Each row comes from the steps of one path. Every step used is in the known rows, and no mark comes twice. Write the path behind each row, first mark first.
Known rows:
gubof/muzere/fidave/punof: [  8.0  23.9  -6.0  18.3   5.7  19.7  -5.9   7.8  -4.9  29.5  -9.6  19.7
   4.1  -8.8  38.5   4.9 -14.5   1.4  -5.4   6.0 -10.3  -4.2  15.8  18.8
 -21.5]
fidave/tuvomav: [ -1.7  10.7   3.8   7.2 -11.8 -32.7 -13.6  -7.3   6.5  -4.8   6.2  10.3
  -0.3  -1.1 -17.3  -0.7 -10.1 -12.0  -1.8   6.9 -10.0  -5.6   8.3  -3.0
 -18.8]
roziba/fuli: [  3.2  24.6  -0.8  16.6  -5.7  -3.5   6.1  12.8   1.7  -1.8 -19.4 -12.1
  -3.4   2.0  12.7  -5.7  18.9   5.0   0.5  -1.8  -5.5   7.2   4.8   4.0
  -5.6]
lalap/tuvomav/fidave: [  0.7  -0.7  10.3  34.7   0.3   2.5  22.7   5.0   7.9   0.9  -8.6 -22.3
  -4.8  -5.8  11.6  16.2   4.9  13.3 -16.2  -0.3 -24.1  -5.3   1.2  21.8
  -3.6]
roziba/vokad/fidave/tuvomav/lalap/fuli: [ -1.8  52.4   9.8  -9.9 -11.2 -69.2  21.0 -36.8  39.5  -5.4  -0.9 -34.2
   2.8  -8.3  -9.3 -25.0  -2.8 -28.0  -1.4  -1.5 -48.9  -4.3  -3.0   0.0
 -38.0]
gubof/muzere/fidave/tuvomav: [  4.5  33.9 -17.3  30.0  -7.1 -23.1 -23.3   2.8   2.0  11.1 -26.7  18.7
  -6.3  -2.0   3.0  -5.6 -19.2 -12.2  -8.9   9.0 -19.1  -8.6  12.5   6.9
 -13.8]
fuli/roziba/tuvomav/fidave/punof: [-11.6  22.3  41.1  25.5  14.1  -8.1   9.9 -12.9   4.6   1.9 -21.8  12.2
  -4.7  12.0  45.9   4.6  11.5  10.2  -0.3   0.9 -10.3 -11.0   3.3  19.3
 -14.9]
fuli/roziba/tuvomav: [-15.0   5.2  16.2   3.9   4.7 -26.1 -25.0 -16.4   1.2 -13.8 -40.4  -8.9
  -9.4  21.3  -1.3   0.4  16.7   4.1   1.6  -2.4  -4.3 -13.0 -11.0 -10.0
   6.1]
roziba/tuvomav/fidave/fuli/lalap: [ -7.1 -15.6   9.1  12.1   6.2  -1.1  11.3  18.1  15.8  23.6 -17.4  10.4
  -5.8   6.9   6.5  -8.7   4.3   5.0   1.7  11.4 -16.5  -8.8   3.8   0.3
  -8.2]
fuli/lalap: [ -2.6 -21.8  -5.9  -5.9   2.3 -15.6 -10.2  17.4   6.7   4.8   5.8  32.0
   4.2   0.5  -5.9   7.7   6.8  -1.8   6.3   4.7  -6.5  -6.9   1.0  -0.8
  -1.3]
muzere/fidave/fuli: [  3.4   5.9   3.1   7.7  -1.0   9.5  15.2   6.4  -1.9  18.2 -28.8  -5.7
   5.1  -7.8   6.9   0.0  -5.9   8.4  -7.3   5.7  -4.3   2.9  14.9   2.9
 -17.5]
vokad/lalap/tuvomav: [ -2.7 -10.0  -3.5  30.5  -9.6 -19.8 -26.2 -11.5  14.5   7.2  -2.4 -22.6
  -2.5   2.7  -2.5   7.5  -2.8  24.4 -10.2  -0.2 -20.1 -24.0  -1.4  -4.9
  -1.1]
vokad/roziba/tuvomav: [ -2.5  -9.2 -12.4   7.2  -2.5  16.5  10.5 -13.3   1.1   1.6 -29.1 -31.4
  -9.9  18.1 -19.0  12.5  10.6  -4.7   1.2   0.0   0.3  -8.8 -22.6  -4.3
   0.9]
lalap/fuli/fidave/punof: [  2.2  32.8  21.4 -11.2  -3.3 -15.9  31.4  -6.1   8.8  27.8  18.1 -30.1
  19.1 -14.7  30.6 -30.5  -8.9  -6.9  -4.9  -4.1  -6.9  -7.4  18.4  44.5
 -21.0]
roziba/vokad/lalap: [ -2.1  27.4  -8.2  24.7  -6.8 -22.2 -33.1 -26.5  13.9   0.8 -22.1  -9.6
  -6.6  20.9  30.4 -10.9  -3.5  15.0   3.7   2.0 -16.6 -14.1  -7.8  -5.7
   6.0]
lalap/fuli/roziba/tuvomav/fidave: [-16.6  39.4  32.6  21.2  10.5 -36.6  15.6 -19.8   8.1  -4.6 -49.3 -14.6
  -7.2   6.3  38.8 -19.0  26.9   5.9  -2.6 -10.6  -6.9 -11.0  -4.9  27.1
   8.1]
lalap/tuvomav: [ -2.5 -15.4   1.8  10.9  -6.8  -2.0  -9.6   0.6   4.2  -2.9  -6.1 -31.4
   2.2  -3.8 -21.5  17.0   1.3  10.1 -12.1  -0.3 -17.8  -8.6  -2.5   1.9
 -10.1]
tuvomav/fidave/punof: [  4.2  15.9  22.4  21.0   9.3  17.3  35.3   2.8   4.7  17.5  17.9  23.8
   3.5  -7.4  48.7   5.1  -3.9   6.4  -1.4   2.4  -4.1   1.9  15.1  26.6
 -21.1]
muzere/gubof: [ -5.3   1.6  10.6 -12.1  -7.4  16.9 -12.8   3.2   7.4   3.5   9.0  -6.0
   2.3 -16.1   1.1  12.9   5.9   0.5  -3.2   1.6  -6.1  -4.5  -8.7 -12.0
   6.5]
fuli/lalap/tuvomav: [ -6.4 -36.5  -3.9   5.0  -4.6 -18.6 -20.8  16.3  10.9  -0.2   0.8  -1.8
   5.1  -3.3 -30.6  24.1   7.8   9.8  -5.3   4.5 -23.6 -13.9  -2.3   0.1
  -8.7]
fidave/tuvomav/lalap/fuli: [ -8.2  29.7   3.6 -19.7 -12.7 -64.7   2.5 -15.2  24.3   7.4   5.2   2.0
   5.9 -23.5  -8.6 -10.6 -12.0  -8.0   2.9  -2.9 -12.5 -14.8   6.4  -6.4
 -24.0]
lalap/tuvomav/fidave/punof: [  1.3   1.3  26.2  30.3   2.4  13.5  24.9   1.5   9.0  15.8  14.6  -8.1
   5.8 -13.2  26.3  21.2  -3.5  18.3 -13.8   3.2 -24.1  -5.9  12.3  29.3
 -29.5]
lalap/tuvomav/fidave/fuli: [  0.3  -6.8  17.1  31.0  -2.7  17.6  17.6   6.1   6.0  17.7  -4.0 -29.6
   0.0  -9.0   3.0   7.5  -6.9   0.9 -17.1   6.9 -25.8  -5.4   9.9  15.8
 -20.5]
gubof/muzere/fidave: [  7.7  23.4 -20.7  23.9   6.2  11.4  -5.8  10.8  -4.3  16.6 -31.9   9.0
  -5.5  -1.7  18.0  -5.3  -7.7  -1.8  -7.6   1.9 -11.4  -4.0   5.1  11.7
   5.2]
fuli/roziba: [ -8.4   5.2  18.7   6.4   4.1 -19.2 -21.3  -9.2  -6.2 -12.6 -17.4  16.8
   0.3  12.2   6.8   7.2   7.2 -13.8   0.6  -2.4  -2.5  -8.5   0.1   0.5
  -0.1]

Write each row's path:
[  6.7  16.5 -12.2  26.1  -8.0  18.7  23.5   4.8  -3.8  -2.1 -21.6 -17.4
  -3.8  11.0   5.8  12.3  19.2 -19.0   1.2  -2.0  -4.1   1.5  -5.6   9.2
  -9.5]	vokad/roziba/fuli
[-15.3  38.5  27.0  43.7   8.3 -55.5   0.3 -27.6  16.8   6.6 -47.3  -5.0
 -10.0  16.0  56.5 -27.5  20.1  20.4  -0.8 -11.5  -8.3 -29.7  -3.7  19.4
  15.6]	vokad/lalap/fuli/roziba/tuvomav/fidave
[ -0.5 -15.9   8.7  15.2   6.2   4.6  14.9  24.2   8.5  22.7   8.0  36.2
   2.4  -4.5  18.6  -5.1  -4.4 -13.3   0.7  10.8 -14.9  -4.6  14.8  10.8
 -12.2]	tuvomav/fidave/fuli/lalap
[-14.6  43.3  41.0  38.0  10.3 -43.9   2.5 -33.8  18.0  19.5 -24.9   8.8
  -0.7   8.6  73.1 -19.3  14.1  26.3   1.8  -7.5  -8.2 -29.7   8.2  26.7
  -9.8]	vokad/lalap/fuli/roziba/tuvomav/fidave/punof
[-14.6  38.8  23.3 -11.4  -8.2 -82.2 -20.2 -25.6  17.6  -6.1 -12.6  16.6
   9.8 -12.3   0.9  -8.2  -3.5 -21.5   2.9  -5.4 -16.2 -23.2   5.7  -4.6
 -23.1]	fidave/tuvomav/lalap/fuli/roziba
[ -2.6 -24.1  18.9  27.3   2.9  -3.6  12.1  20.1  15.1  16.8  22.1  21.4
   8.3 -12.0  21.8  28.8   2.7  16.5  -7.2   7.6 -29.7 -12.6  12.9  28.4
 -29.2]	fuli/lalap/tuvomav/fidave/punof
[ -8.5  60.1   2.0   9.6  -3.2 -74.4 -31.7 -13.3  12.4  11.4 -44.3  21.7
   1.1 -13.6  19.0 -10.0 -12.0 -23.9  -5.1  -3.5 -26.6 -26.5  11.5   6.3
 -19.3]	gubof/muzere/fidave/tuvomav/lalap/fuli/roziba
[ -5.7  20.4   0.5 -27.6  -1.8 -31.6  16.3  -7.3  17.8  13.3  -1.9  -8.0
   8.2 -24.2   8.1 -10.7  -1.0   3.6   4.1  -9.9  -2.8  -9.4  -1.6  -3.3
  -6.4]	tuvomav/lalap/fuli
[-11.4  25.2  23.9   0.5   1.8 -38.2  -9.1 -18.9  -3.2  -6.7 -22.7  -1.4
   7.9  -1.1  20.1 -12.3  12.0 -13.6   0.9 -10.7   1.2  -9.9   1.6  17.4
  -4.6]	lalap/fuli/roziba
[  0.3  58.0  -2.3  17.8 -11.2 -50.7  -5.7 -27.3  22.3  15.9 -24.8 -50.3
   3.0  12.1  43.2 -46.7  -6.3   2.7  -3.6  -5.9 -24.9 -20.4  -0.3  33.2
  12.9]	roziba/vokad/lalap/fuli/fidave
[  0.2 -20.8 -18.2  20.9  -4.5   4.0 -34.6  27.2   5.2  32.5 -28.3   0.4
   3.9 -11.2 -15.1  11.3 -12.9  -2.6 -15.4  14.3 -37.4 -18.0  11.4   7.3
 -21.2]	gubof/muzere/fidave/fuli/lalap/tuvomav
[ -4.3  10.5  -3.2 -10.2 -10.7 -41.7 -10.1  -6.7  21.1   2.3  12.1  18.6
   0.1 -11.7 -17.6   5.5 -16.6  -9.2   1.4   5.2 -16.9 -11.9   4.6 -24.9
 -19.2]	fidave/tuvomav/lalap
[ -8.2  23.7   4.2  21.1   5.1  -1.2 -40.7  -3.1  -5.8  17.2 -70.7  -6.4
  -8.2  16.3   8.9 -10.7  -4.7 -10.1  -7.5   7.5 -19.9 -18.2   1.9  -6.0
  -6.3]	gubof/muzere/fidave/fuli/roziba/tuvomav
[ -3.7   7.0  14.9  16.9   2.6  16.2  27.4   0.3   9.2  18.8 -23.7 -19.9
  -9.7   6.3  13.6 -14.3  -1.0   6.7  -4.8   7.2  -9.4  -2.4   2.8   2.5
  -6.2]	roziba/tuvomav/fidave/fuli
[  3.1  23.9   3.3   9.0 -15.3 -40.3  -1.7  -2.4  10.7   2.4   8.7 -13.3
   1.6   4.5 -14.0 -21.7 -15.0 -23.3  -8.4   6.9 -20.9 -10.7  13.5  17.8
  -6.8]	fuli/fidave/tuvomav
[ -0.8  24.3  -6.7   0.2  -8.1 -49.2   4.2   0.1  20.8   4.7 -22.6  22.4
   0.9 -17.0  -2.4  11.4  -9.3   9.9  -4.1   3.5 -16.4  -9.7  11.1 -12.9
 -20.0]	muzere/fidave/tuvomav/lalap
[ -1.2   3.2  -5.8  10.2  -2.7 -19.6  -3.6  29.4   8.2  -0.4 -10.8  18.7
   0.9   2.8   8.2   2.6  25.2   2.7   6.5   2.5 -11.6  -0.1   6.9   2.4
  -5.9]	roziba/fuli/lalap
[ -3.0 -28.3   1.0 -11.9  -1.9  -0.8 -14.8  18.8   4.6  20.3   9.6  23.4
   8.4  -0.9 -12.0   0.8  -8.0 -14.5   4.8  12.0 -11.1  -5.7   9.1 -10.2
 -18.9]	fidave/fuli/lalap
[ -2.9 -21.6   5.1  30.4   2.2 -13.9  11.6  23.3  14.4   5.7  -2.8  10.0
  -0.9  -7.3   3.8  17.6  11.0  11.6 -10.2   4.1 -29.0 -11.5   3.3  21.1
  -3.3]	fuli/lalap/tuvomav/fidave
[ -1.2  23.5   3.1  24.8   6.0   3.8 -33.6   1.0 -12.9  18.0 -46.5  16.1
   0.3   8.0  18.5  -5.1 -12.4 -31.1  -9.1   6.7 -17.3 -12.7  13.2   6.1
 -12.9]	gubof/muzere/fidave/fuli/roziba
[  0.2  52.9 -15.4  -0.3  -8.4 -54.7  -7.2  -2.7  18.8  24.1 -27.3  11.1
   1.0 -27.2  10.9 -16.0 -19.8  -9.8  -5.5  -0.5 -23.9 -17.8  10.5   4.4
 -21.8]	gubof/muzere/fidave/tuvomav/lalap/fuli
[ -7.8   0.3  35.6  38.4   1.1  -1.0  -3.9  -2.6   0.7   6.5 -19.9 -15.1
   3.0   4.3   7.8  15.5   0.0 -15.2 -17.7   4.1 -31.3 -13.0   8.6  18.1
 -18.7]	lalap/tuvomav/fidave/fuli/roziba
[ -8.1  53.4  37.7 -13.1   5.0 -42.0  15.2 -41.6  27.8   0.9  -3.1 -16.1
  15.1  -3.2  35.7  -8.8   7.0 -27.8   1.8  -6.6 -41.4  -7.6   0.0  14.8
 -44.0]	tuvomav/lalap/fuli/roziba/vokad/fidave/punof
[  9.9  38.9  -9.3  33.7 -22.4 -21.4  20.1   1.3   6.8   1.3 -15.0 -30.6
  -2.0  16.3  -8.4  -9.8   4.9 -43.5  -8.8   4.5 -22.7  -7.8   7.7  25.5
 -16.5]	vokad/roziba/fuli/fidave/tuvomav
[ -9.5  35.9  30.8  -7.2  -2.6 -79.5   8.4 -31.2  28.4  -9.5   8.2   0.6
   8.7  -7.1 -10.8 -16.4   6.1 -45.5  -4.0  -5.6 -37.0 -14.7   4.7  -1.6
 -34.1]	vokad/fidave/tuvomav/lalap/fuli/roziba
[ -0.2   2.5  19.0  42.3  -1.6  -5.2  23.3  30.7  17.3  16.6   2.3   9.9
   5.7 -10.5  34.0  23.9  21.6  21.9  -7.7   5.6 -34.6  -6.0  18.7  33.6
 -36.4]	roziba/fuli/lalap/tuvomav/fidave/punof
[-13.2  28.4  18.0 -20.9   2.5 -49.6 -10.6 -18.0  11.6  -0.2 -17.0   4.5
   9.2 -11.7  15.7  -4.8   5.7 -12.1   4.5 -12.7  -6.5 -17.6  -2.5  -0.1
  -6.6]	tuvomav/lalap/fuli/roziba
[-18.2  24.1  23.9  -4.7   1.7 -44.6 -15.7 -23.7   4.3  -8.1 -47.3 -26.0
  -1.3   8.1   6.8 -17.3  19.8   4.5   1.6 -10.8  -2.3 -14.7  -9.3   6.2
   1.9]	lalap/fuli/roziba/tuvomav
[  2.6   7.9  16.0  21.4   3.8  19.4  29.3   8.3   2.5  22.2   0.8   2.7
   0.0  -4.1  25.7  -8.4 -10.1 -11.5  -5.8   6.6  -7.8   2.1  13.6  11.4
 -12.1]	tuvomav/fidave/fuli
[ -7.6  41.4  24.3  48.7   2.0 -16.8 -23.8 -28.4   9.6   8.2 -36.4   9.4
  -7.9  28.7  60.0  -9.7  -9.1 -11.1  -1.5   5.5 -29.0 -19.8   6.5   8.3
  -5.6]	tuvomav/fidave/fuli/roziba/vokad/lalap
[  1.3   7.5   9.0  30.5   6.3  34.8  46.2 -10.8   6.2  17.9  -9.3  -5.5
  -6.7  10.8  32.4  18.1   8.0   1.1   0.0   3.1  -5.7  -7.0  -6.9  25.2
 -18.4]	vokad/roziba/tuvomav/fidave/punof
